Each row was made from one path, in order. Every step used is in the known rows, and no mark comes twice. Write each row's path.
In the rows, 128 means zero.
Known rows
fegu/kebo/nopimi/fadi: [131 204 124 108  72 148 125 136  89 105 127 134 118 129 106 136 154 116
 157 127 137 139 113 138 110  69 116 157 147 113 165 117 152 173 111 117
 127 108 155 180 143]
zeneg/solider/kotora: [173 126 133 150 103 104 126  87 137   5 157 156 104 142 112 130 203 165
 116 127 170 140 146 130 127 139 138  80 130 155 108 154  56 135 138  66
 128 115  96 120 119]
kebo/zeneg: [137 152 128 113 245  92 125 136 134  82 106 119 163 109 137 121 131 112
 119 124 145 134 138  88 158 115  88 134 125 105 153 132  76 150 137  49
 122 135 108 137 100]
nopimi/kebo/kotora/solider: [121 128 132 145 125 164 125 122 146 124 156 137 127 124 126 141  95 166
 112 128 127 114 130  53  95 112 156 144 131  60 152 147 208 132 146 136
 124 107 130 131 107]
fadi/nopimi/kebo: [132 153 132 140 158 138 119 117 152 113 156  66 144  76 118 137  78 176
 133 138 141 112 134 100 107 150 152 168 130 113 118 140 139 173  94 145
 128 127 175 107 100]
kebuv/kebo: [110 100 138 100 100 129 112 127 118 130 131 134 140 221 120 126 118 114
 109 116 134 116 116 147 153  55 127 132 131 134 117 105 139 168 150 149
 128 147 121 131  87]
fadi/nopimi/kebo/pufe: [124 191 127 140 182 137 120 128 154  98 136  74 144  73 123 130 108 166
 135 146 134 120 140 104  84 154 159 171 128 112 130 139 163 163  98 119
 128 141 181 115  88]
seka/fegu/kebo: [176 120 126 101 163 132 110 126  87 182 123 120  98 134 106 144 157 110
 134 115 108 119 126 131 153 102 112 126 123 180 145 110 159 151 151 134
 136 133 148 145 105]
seka/fegu/kebo/nopimi/fadi: [158 152 127 103 136 131 123 132  87 151 125 126  94 112  97 131 142 110
 135 120 115 132 127 146 153 105  90 147 127 172 167 113 171 163 136 146
 134 129 166 158 116]
kotora/solider/zeneg/kebo/nopimi: [ 99  13 147 132 122 133 135 148  83 132 115 145 101  73  93 138  40 129
  84 120  78 137 145 155 121 109 124 102 138 100 136 116 135 158 144  98
 128 107  80 137 153]
kotora/solider/zeneg/kebo/bibud/fadi: [ 95  49 138 130 130 144 142 142  83 130 107 157 106  81  97 139  60 129
  91 120  77 127 154 148 119 117 146  86 134  98 126 118 148 147 157  94
 128 109  88 130 160]
pufe/kebo/dunu: [180 119 125 177 204  78 119 136 155 122 104 110 141 165 119 151 182 107
 127 136 158 130 104 126 162 157 115 114 120 128 116 160 189  88 140  63
 134 112 116 118  98]
fegu/kebo/nopimi/fadi/bine: [129 202 126 115  63 147 131 143 106 127 123 139 118 115 120 129 166 113
 154 126 135 141 104 128 122  83 109 153 143 136 159 113 164 158 107 132
 128 102 151 175 151]
bine/fadi/nopimi/kebo/zeneg/solider/kotora: [145 166 113 116  93  94 114  77 177  91 185  97 170  75 119 105  89 174
 134 149 165 129 147 146  88 175 141 146 121 121 122 144  85 119  69 115
 124 109 135 114 155]
kebo/bibud: [113 148 128 140 131 149 136 103 134 118  89 154 126 172 123 117 140 124
 130 146 141 122 140 135 121 111 188 134 118 151 133 156 155 123 129  63
 132 173 126 165  98]
fadi/bine/kebo/kotora/solider/zeneg: [133  88 135 143  93 124 157 152 157 221 131 169 153 113 193 122 127 107
 109 125 130 137 101 121 132 178 102 125 120 201 110 108 133  47 117 187
 138 119 103 148 149]
zeneg/kebo/nopimi/fadi/bine: [ 94  61 133 154  69 155 132 125  74  86 103 133  77 113 119 110 133 132
 158 133 143 137 143 166 169 137 116 144 139 121 165 151 115 172 165 139
 113 125 153  72 152]
kotora/solider/zeneg/kebo/bine: [104  12 144 148 139 142 132 140  93 136 121 130  89  74  97 139  43 121
  82 115  76 122 137 137 119 130 137  95 132  94 130 127 115 156 154 101
 129 117  70 121 152]
solider/zeneg/kebo/bine/fadi/nopimi: [123  22 118 133  87 112 124 122 104 130 145  79  92 102  85 119  79 152
 155 136 113 115 126 155 144 181 159 135 120 110 124 129  54 165 124 142
 113 171 126  60 168]
bibud/fadi/bine/kebo/kotora/solider/zeneg: [121 148 122 122 110 112 154 170 162 166 114 167 158  91 164 130 147 130
 120 113 116 140 134 113 142 184  86  91 129 168  95  90 154  74 118 166
 130  91 134 125 165]
kebuv/kebo/bine: [107  99 134 128 112 137 110 116 152 133 125 118 123 211 133 112 107  87
  96 117 134 105 106 118 149  82 120 134 120 139 127 124 121 153 141 136
 129 168 123 132  88]
solider/zeneg/kebo/kebuv: [124  19 128 126  99 120 119 141  70 114 120 115  90 143  85 138 172 170
 153 131  99 124 120 139 145 126 164 122 125  88 132 122  90 186 150 159
 116 172 124  80 146]
zeneg/kebo/dunu: [138  50 125 162 146 150  92 116 122 115  91 101  73 158 139 133 159 128
 167 131 149 128 147 149 173 153 137 111 124 124 156 155  96 121 178  98
 115 150 124  62 133]
kebuv/kebo/bibud/fadi/bine: [ 89 156 130 103  72 147 139 126 153 147 100 175 152 216 144 106 146  99
 116 127 141 115 131 141 158  65 137 122 118 160 117 107 186 125 143 135
 131 149 146 156 102]
fegu/kebo: [157 164 122 105 113 152 103 130  88 141 129 122 124 158 118 155 177 119
 151 119 127 120 110 117 119  68 152 120 142 122 133 115 131 161 128  99
 128 109 129 160 130]
dunu/kebo/kebuv: [126 113 140 121 120 159 118 144 123  87 116 110  84 174 164 149 210 119
 132 138  95 147 128 138 117  60 131 105 136  98 115 143 101  43 122 185
 133 149 110 136 103]
solider/zeneg: [132  75 132 112 122  83 131 151 108 123 138 111 113 130  72 141 102 173
 142 122 100 130 117 122 146 147 148 130 132 112  98 101  97 176 120 154
 123 165 100 105 139]
nopimi/fadi/bine/kebo/zeneg: [111 221 133 145 137 113 157 135 113 115 142 151 141  98 144 110 126 123
 145 119 146 134 115 128 140 182  88 166 132 133 124 126  92 137 139 219
 129 118 124 101 164]
dunu/kebo/zeneg: [126 144 139  97 191 129 138 143 116  78 128 110 109 128 169 138 113  86
 139 134 121 146 157 132 154  70  94 114 141  84 126 131  48  43 139 131
 122 119  94 113 110]
fadi/bine: [129  89 141 152 123 116 134 155 167 172 103 138 121 106 150 118 171 132
 125 113 126 138 103  92 170 164 107 116 124 195  97 125 144 108 119 149
 136 136 101 117 124]
pufe/kebo: [161  93 129 159 179  93 130 133  85 112 120 129 155 158  96 151 162 113
 112 132 147 117 105 136 152 125 134 114 133 112 101 155 172 141 147  70
 133  96 120 112  95]
kebo/zeneg/solider: [149 146 129 116 251  94 135 117 145  72 133 132 149 110 151 108 171 123
 126 122 159 146 152  96 148 108  81 106 122  96 152 155  46 124 158  12
 123 133 104 138  97]
bibud/fadi: [122 163 120 115 149 106 120 154 140  79 103 130 138 123 109 140 161 158
 137 108 120 133 150 110 156 152 110  89 139 119  98 112 139 148 131 114
 124 108 148 107 134]
kotora/solider/zeneg/kebo/dunu: [115  25 144 141 147 131 125 147 107 147 113 131  94  81 106 145  61 129
  93 116  81 133 142 144 127 127 131  97 131 101 133 119 128 134 153 101
 129 117  66 128 153]
fadi/nopimi/kebo/dunu: [143 171 128 152 177 130 111 118 201 124 145  55 135  77 134 136  96 169
 142 141 146 121 134  96 113 174 138 168 120 126 130 143 152 132  86 137
 129 143 169 113 103]

Write each row's path
[105 228 131 152 119 123 156 137 114 113 131 161 125 110 139 111 148 128
 144 124 134 138 113 136 114 189 112 167 133 141 118 124 123 135 141 223
 130 128 130 100 158]
nopimi/fadi/bine/kebo/pufe
[114 226 115 119 169 120 127 149 161  79 117 100 153  73 114 134 142 169
 141 127 122 126 160  99 113 168 129 123 134 108 110 117 168 154 106 120
 124 106 197 103 120]
bibud/fadi/nopimi/kebo/pufe
[144  55 129 131  78 116 139 163 142 138 136 141 135 112 127 137 100 143
  93 130 113 122 116 102 114 130 121 132 123 134 143 131 178  84 139  60
 125 144  87 149  97]
kebo/kotora/solider/zeneg
[162 166 119 100 158 147 124 120  95 175 105 141 107 137 111 135 166 102
 137 124 114 118 140 136 149  96 128 119 117 183 149 116 186 133 151 107
 136 134 168 160 112]
seka/fegu/kebo/bibud/fadi
[ 97 129 136 106  87 153 128 107 130 138 110 163 146 236 131 111 119  99
 111 134 143 109 126 156 138  42 160 140 120 147 130 120 165 142 146 116
 131 168 131 162  82]
kebuv/kebo/bibud
[ 97 153 132 103 131 127 113 141 121 106  99 153 142 217 128 116 158  98
 113 127 121 124 126 144 115  59 140 137 129 133 133 103 170 151 156 115
 127 162 131 141  65]
kebuv/kebo/pufe
[133 127 132 168 124  86 157 146 103  95 116 144 146 116  97 127 158 108
 119 139 154 138  99 148 157 142  93 148 135 129 124 156 215 144 126 103
 132  87 143 129 114]
pufe/kebo/nopimi/fadi/bine
[167 129 119 105  59 152 122 153 101 162 140 136 135 132 130 154 156 113
 126 127 118 117 103 107  97  67 140 129 134 123 153 114 176 109 136  72
 126 111 112 181 121]
fegu/kebo/kotora/solider/zeneg
[ 92 214 124 135 151 168 133  95 140 101 125 152 127 152 110 130 127 167
 148 134 135 118 157  72 110 115 193 129 128  54 133 143 192 160 134 154
 125 114 171 129 134]
nopimi/kebo/bibud/fadi
[123  16 129 122 101 113 124 138  62 119 133 113  88 134  77 138 107 166
 161 126 107 123 132 151 162 141 162 123 133  95 119 115  75 191 159 149
 112 153 113  60 155]
solider/zeneg/kebo
[155 162 109 121  86 151  97 108 135 161 140 101 117 148 127 129 147  92
 142 126 131 115  98 114  95 108 150 124 127 127 143 133 108 126 104  96
 129 123 126 160 155]
fegu/kebo/bine/fadi
[ 96 148 145 121  71 142 158 152 128  79 131 125  73 122 155 125 110 108
 148 137 113 164 142 163 151  98  85 139 148 118 123 131 113  45 113 200
 127 120 119 122 134]
dunu/kebo/nopimi/fadi/bine
[122 160 111 119  94 112 107 101 169 136 161  90 160  87 116 106  84 171
 140 147 134 129 136 155  66 181 164 161 123 121 121 138 132 120  68 131
 127 129 150 113 141]
bine/fadi/nopimi/kebo/pufe
[129 116 138 146 137 130 141 131 148 202 119 155 147 135 188 122 147 107
 122 119 140 142 108 129 142 176 105 118 126 205  95 112 102  83 112 203
 140 114 117 131 146]
fadi/bine/kebo
[111 201 133 155 100 129 149 134 124 120 136 154 126 120 145 115 173 136
 137 121 134 135  98 129 124 177 105 163 129 137 120 131 118 139 131 245
 133 132 132 113 162]
nopimi/fadi/bine/kebo/kebuv
[ 83 142 141 105  58 125 130 131 124  90 129 144 135 192 108 108  98 117
 117 124 142 132 118 163 151  59  94 166 136 128 147 106 163 178 130 162
 125 141 146 150  98]
kebuv/kebo/nopimi/fadi
[124 180 132 128 239 134 129  92 138  91 162 128 137 114 129 123 135 165
 137 124 153 130 153  51 122 104 131 127 128  26 154 152 104 166 153 118
 122 104 137 117 118]
nopimi/kebo/zeneg/solider
[179 145 124  90 213 121 116 129  91 163 120 121 120 111 118 136 154  90
 128 117 118 123 133 115 164  93  91 131 118 164 164 111 136 151 154 101
 133 129 146 153 102]
seka/fegu/kebo/zeneg
[135 125 110 117  56 114 111  97 175 151 178  83 164  93 123 110  79 180
 141 149 149 122 130 148  79 181 152 167 121 127 122 143 137 102  68 132
 123 130 147 110 139]
bine/fadi/nopimi/kebo/kotora
[135 142 126 137 154 144 112 105 110 147 121 147 167 201 177 144 196 116
 114 137 134 136 111 155  72 121 135 124 125 142 130 124  82 108 110 199
 140 138 148 170 133]
bine/kebo/kebuv
[113  50 147 131 151 114 135 156 111 141 127 139 118  73  88 147  48 137
  72 109  68 134 131 130 111 118 127 102 134 105 113 108 134 152 128 107
 136 114  60 153 143]
kotora/solider/zeneg
[118  77 136 105  59 143 123 144 137 144 137 151 153 202 147 126 111 101
  84 123 133 109 112 132 132  51 111 139 125 140 141 115 193 106 161 103
 128 142 109 156  68]
kebuv/kebo/kotora/solider
[126 100 115 158 115 114 105  99 186 136 135  91 113 130 122 100  94 114
 115 128 130 120 112 114 111 192 136 122 113 140 125 161  80 105  95 105
 129 165 107 122 141]
kebo/bine/fadi
[136 206 120 124 148  98 150 136 165  95 115 174 164 100 170 121 195 122
 128 113 154 146 147 109 160 181  76  76 129 170  95 102  93  87 118 149
 129  76 142 123 164]
bibud/fadi/bine/kebo/zeneg/solider/kotora
[119 215 116 112 186 111 129 144 163  77 127  94 168  60 120 134 123 164
 139 123 135 124 162  91 138 159 104 126 134  95 117 118 139 154 104 116
 121  97 187 106 127]
bibud/fadi/nopimi/kebo/zeneg
[131 120 136 154 128 136 136 133 157 198 106 160 150 146 200 121 210 112
 114 124 132 143  94 118 125 160 106 117 117 200 109 117 120  77 103 212
 144 134 126 154 139]
fadi/bine/kebo/kebuv
[141 104 124 126 113 135 140 123 108 176 152 161 171 163 177 144  78 111
 102 138 136 130 124 160  81 145 124 133 128 147 130 112 109  67 126 157
 132 115 115 165 136]
bine/kebo/kotora/solider/zeneg
[135 104 113 118  74  98 106 108 168 146 160  80 165  90 119 110  85 161
 132 141 140 130 127 182  95 184 141 151 123 160 105 138  98 111  63 108
 128 137 128 116 143]
bine/fadi/nopimi
[156 164 117 131 126 160 103 121 122 145 126 103 105 148 130 140 158  90
 137 120 127 113  98  94 111  93 142 121 130 124 145 134 116 143 121  89
 130 130 132 157 132]
fegu/kebo/bine
[143 110 130 148 103 129 145 140 163 208 127 162 153 143 203 118 161 109
 126 128 151 136 102 119 140 180 100 132 120 214 112 119 127  44 116 183
 136 128 121 133 130]
fadi/bine/kebo/kotora
[144 156 118 156 166 107 151 124 100 108  96 159 164 164 103 139 178 103
 120 145 155 115 125 140 146 123 156 107 126 121 107 162 215 119 147  35
 132  97 149 134 104]
pufe/kebo/bibud/fadi
[178 129 116 112 144 132 108 111 126 195 138  86 104 101 114 125 123  96
 127 127 113 113 118 137 134 139 108 137 110 194 150 124 139 128 119 121
 138 145 161 143 119]
seka/fegu/kebo/bine/fadi/nopimi
[133 140 138  99 191 131 145 127 123  73 147 116  99 132 181 130 146  97
 140 133 130 153 166 142 145  66  88  95 138  80 125 147  27  27 153 108
 123 118  89 117 110]
dunu/kebo/zeneg/solider
[ 91  43 146 137 107 132 144 149  75 116 124 142  95  63  86 134  39 134
  92 118  80 135 146 158 117 120 122 117 140  87 141 120 136 170 151 124
 126 105  84 125 163]
kotora/solider/zeneg/kebo/nopimi/fadi
[137 128 128 137 118 134 134 136 161 130 167  79 149  55 123 137  67 176
 118 145 130 110 127  98  94 153 142 173 124 113 132 135 169 143  97 125
 125 132 163 125  99]
fadi/nopimi/kebo/kotora/solider/zeneg
[133 142 114 114 117 106 114  86 176 136 185  89 167  78 129 101  87 172
 139 143 153 131 143 151  83 170 137 148 120 109 125 148  91 114  81 109
 124 118 141 117 146]
bine/fadi/nopimi/kebo/zeneg/solider
[114 202 118 126 158 114 143 162 159 138  90 167 156 114 166 123 189 119
 138 114 123 145 140 115 141 185  99  88 131 170  95  95 145  93 125 164
 132  97 154 117 153]
bibud/fadi/bine/kebo/pufe
[133 102 112 159 113 114 105 100 200 140 142  64 124  97 126  98  79 119
 114 139 135 116 111 128 106 209 132 141 109 158 123 162  81 103  75  92
 130 170 126 118 132]
kebo/bine/fadi/nopimi
[124 125 134 119 127 118  99 129 190 144 113 124 131 224 145 125 145 106
 125 120 145 125 116 135 162  88 107 135 117 151 134 108 153 111 142 142
 130 167 114 135  92]
kebuv/kebo/dunu
[145 194 118 111  94 174 119 112  97 149 111 148 128 177 128 141 178 100
 152 137 139 117 118 128  99  53 185 128 130 134 148 130 157 135 127  67
 130 131 141 185 125]
fegu/kebo/bibud
[120 169 124 134 151 157 141  81 105 160 120 173 163 203 174 129 106  96
 128 147 156 130 142 179  83 131 167 131 125 162 125 130  82  92 118 156
 137 133 142 172 140]
bine/kebo/bibud
[107  14 146 134 137 136 131 144  75 140 122 141  99  76  93 145  49 133
  86 113  76 128 142 149 120 116 138  95 137  93 125 117 128 160 157 108
 129 109  70 122 155]
kotora/solider/zeneg/kebo
[118 215 132 145 138 116 165 126 123 112 155 160 135  99 152 105 144 129
 142 119 152 141 119 129 137 177  85 154 130 127 124 138  74 129 150 206
 129 116 121 109 165]
nopimi/fadi/bine/kebo/zeneg/solider
[119  13 120 133  87 111 121 119  95 133 140 100  82 126  84 121  87 151
 157 131 108 118 125 149 149 171 160 124 123 100 124 128  60 167 139 148
 113 166 113  61 170]
solider/zeneg/kebo/bine/fadi
[162 198 119  91 177 132 112 133  98 126 122 123 155 131 138 142 165  92
 147 122 141 124 118  95 131  56 113 130 136 100 160 115  99 153 133  59
 125 102 126 170 126]
fegu/kebo/zeneg
[111  60 121 117  93 126 141 131  74 114 115 135  97 141  82 129 119 160
 168 136 112 121 148 154 155 136 178 116 127 100 124 118 101 171 158 122
 112 157 134  76 160]
solider/zeneg/kebo/bibud/fadi
[108 148 122 157 148 147 106  79 171 130 161 101 108 133 112 116  81 155
 131 128 133 113 126  63  96 162 169 140 123  55 135 156 133 154 108 179
 127 127 139 103 149]
nopimi/kebo/bine/fadi
[101 170 133 113 101 166 159 138 141 112 105 148  90 152 177 130 148  98
 152 142 112 143 163 150 142  92 139  95 134 132  97 134 126   4 130 155
 130 125 122 122 128]
dunu/kebo/bibud/fadi/bine
